Every row comes from one small tree of marks. The marks that hang from a mark follow it in brackets, in the order of their numbers. Every link used is in the known rows. Which tree was each row made from?
Known rows
k549(k774): [ -2,  25,  13, -26,  25, -30, -53, -10,  33,  45, -12, -37, -37, -20,  -1,
  -2,  27,  15,  -1,  17]
k628(k40): [ 17,  22,   7,   6,  27, -40, -49,  -2,  47,  64,   3, -24, -19,  -7, -19,
 -37,  14,  48,   8,  20]
k465(k549(k22)): [-11,  36,  -1,   7,  25, -13, -22, -39,  47,  36, -32, -46, -47,  -8,   1,
   7,  17,  22, -15,  29]
k517(k549(k465 k774)): [-11,  20,  11, -23,  20, -26, -43, -44,  53,  28, -47, -35, -60,  -8,   6,
  -8, -12,  24,  -7,  50]
k549(k22 k465 k517 k847(k40)): [ 11,  47,   3,  32,  25, -34, -23, -13,  92,  45, -36, -37, -36,  -9, -17,
   7,   9,  34,  -5,  37]
k549(k22 k517 k774 k847): [  4,  49,   0,  -7,  33, -22, -55, -33,  64,  36, -34, -49, -55, -27,   5,
  34,  28, -12,  -2,  16]
k774(k549(k22 k465 k517 k847)): [  0,  60,   6,  15,  -6, -36, -18, -43,  81,  24, -49, -29, -60, -21,   4,
   5,  -5,  16, -15,  48]
k517(k549(k22 k847(k40))): [  8,  58,   2,  30,  48, -49, -47, -23,  70,  60, -17, -45, -27,  17, -14,
  15,  15,  15,   1,  35]
k549(k847): [  8,  56,  -5, -10,  -1, -42, -47,  -5,  37,  65,  -7, -24, -14, -19, -26,
 -20,  35,  29,   2,   3]
k774(k549): [ -2,  42,  18,  -7,   3, -50, -36, -10,  39,  43, -12, -22, -30, -13,   5,
 -19,  17,  28,  -5,  29]
k40(k831 k847): [  9,  54,  20,   3,  28, -32, -23,  27,  72,  74,   9, -37, -11,   1, -24,
 -16,  36,  69,   2,  23]
k517(k549(k22 k465 k847(k40))): [  3,  50,   3,  34,  30, -44, -29, -35,  83,  50, -34, -39, -41,  17, -21,
   3,  -8,  33,  -9,  55]
k628(k40(k831)): [ 37,  34,  10,   5,  33, -37, -43,  22,  63,  68,  12, -31, -19,  -8, -27,
 -42,  15,  79,  10,  27]
k774(k549(k22 k847(k40))): [  7,  63,  15,  32,  28, -60, -34,  -9,  60,  61,  -6, -37, -23,  10, -13,
  16,  19,  16,  -6,  42]
k847(k40(k831)): [ 29,  40,  19,   8,  41, -44, -36,  46,  66,  69,  10, -36,  -6,  -6, -23,
 -21,  29,  76,  10,  25]
k517(k549(k22 k465 k774)): [-15,  29,  12,  -2,  30, -23, -34, -61,  68,  15, -48, -48, -79,  -1,  11,
  13, -20,   6, -21,  58]
k618(k549(k517 k774)): [ -6,   6,  13, -48,  32, -12, -48, -16,  36,  30, -40, -21, -55, -37,  43,
  24,  18,   7,   2,  25]
k517(k549(k465 k774 k847(k40))): [  2,  29,   6,  -7,  36, -40, -50, -27,  61,  59, -40, -37, -36,   9, -19,
  10,   2,  30,   7,  56]
k40(k847): [-11,  43,  16,   9,  21, -35, -28,   3,  55,  68,   1, -31, -12,   3, -17,
 -14,  35,  41,   0,  15]
k549(k22 k465 k774 k847(k40)): [  2,  37,  10,  16,  29, -35, -34, -21,  66,  52, -27, -46, -43,   5, -27,
  24,   5,  22, -12,  50]
k618(k549(k22 k517)): [ -7,  27,   8,  -9,  26, -16, -27, -22,  58,  22, -35, -23, -56, -28,  41,
  16,   6,   7, -14,  24]
k517(k549(k22 k774)): [-10,  34,  12,  -5,  50, -27, -53, -50,  56,  26, -31, -54, -66,  -2,  18,
  22,   2,  -8, -11,  38]

Write each row's tree
[ 10,  58,   5,  -8,   2, -45, -46, -16,  57,  48, -29, -21, -28, -29,   6,
  -2,  29,  16,  10,  21]  k774(k549(k517 k847))
[  9,  23,  -3, -17,  56, -14, -54, -19,  53,  65, -45, -49, -28, -17,  -3,
  40,  43,  21,  20,  31]  k465(k549(k517 k774 k847(k40)))
[  4,  51,   5,  -6, -15, -40, -28, -27,  69,  37, -46, -15, -40, -28,  -2,
 -13,   5,  34,   0,  39]  k774(k549(k465 k517 k847))
[-11,  37,   3, -28,  22, -21, -43, -33,  29,  43, -26, -30, -57, -12,  16,
  40,  15,  -9, -17,  32]  k618(k549(k22 k774 k847))
[ -6,  34, -10, -33,  21, -15, -51, -34,  23,  59, -38, -43, -36, -16, -12,
  19,  37,  16,   5,  23]  k465(k549(k774 k847))
[-10,  48,   0,  -2,  19, -28, -40, -65,  66,  30, -50, -47, -70,   0,  -6,
  22, -12,   1, -16,  53]  k517(k549(k22 k465 k774 k847))
[  3,  55,  16,  35,   8, -54, -17, -20,  72,  48, -23, -31, -35,  10, -20,
   6,  -4,  35, -16,  63]  k774(k549(k22 k465 k847(k40)))
[ -1,  29,  13,  -6,  45, -18, -47, -29,  65,  20, -33, -50, -64, -28,  22,
  25,  18,  -9,  -7,  21]  k549(k22 k517 k774)
[  3,  45, -17, -17,  14, -12, -40, -28,  50,  52, -48, -32, -28, -30,  -3,
   3,  39,  29,  11,  12]  k465(k549(k517 k847))
[ -4,  41,  19,  14,   4, -32, -12, -39,  83,   7, -49, -31, -67, -21,  21,
  -2, -15,  19, -19,  54]  k774(k549(k22 k465 k517))
[-16,  30,   4, -24,   1, -16, -24, -43,  40,  32, -44, -24, -68, -12,   8,
  30,  -8,   9, -27,  52]  k618(k549(k22 k465 k774 k847))
[  7,  37,   7,  -8,  54, -46, -69, -18,  49,  70, -21, -43, -24,   7, -12,
  21,  24,  16,  18,  37]  k517(k549(k774 k847(k40)))
[ -5,  24,  13,  -3,  25, -13, -29, -39,  78,   9, -50, -45, -75, -27,  14,
  16,  -4,   6, -18,  40]  k549(k22 k465 k517 k774)
[ 13,  41,   8,  12,  60, -32, -55, -12,  74,  51, -25, -53, -39, -12,  -2,
  44,  32,   0,   6,  27]  k549(k22 k517 k774 k847(k40))
[  7,  44,   1,  13,  19, -48, -37, -18,  69,  63, -32, -27, -22,   9, -26,
 -14,   2,  52,   6,  48]  k517(k549(k465 k847(k40)))
[-11,  41,   7,  18,  15, -30, -21, -52,  75,  19, -42, -37, -63,   1,   2,
 -13, -23,  25, -22,  49]  k517(k549(k22 k465))
[ 20,  36,   2, -18,  51, -20, -45,  11,  50,  79, -21, -53, -21,  -2, -25,
  26,  41,  57,  16,  41]  k465(k549(k774 k847(k40(k831))))
[ 24,  39,  19,  19,  46, -32, -30,  25,  80,  89,  19, -35, -11,  13, -33,
 -27,  26,  83,  12,  36]  k628(k40(k831 k847))
[ -1,  66,  -6,  14,  22, -40, -46, -45,  61,  46, -24, -41, -43,  -1,  -7,
   6,  11,   5,  -6,  24]  k517(k549(k22 k847))
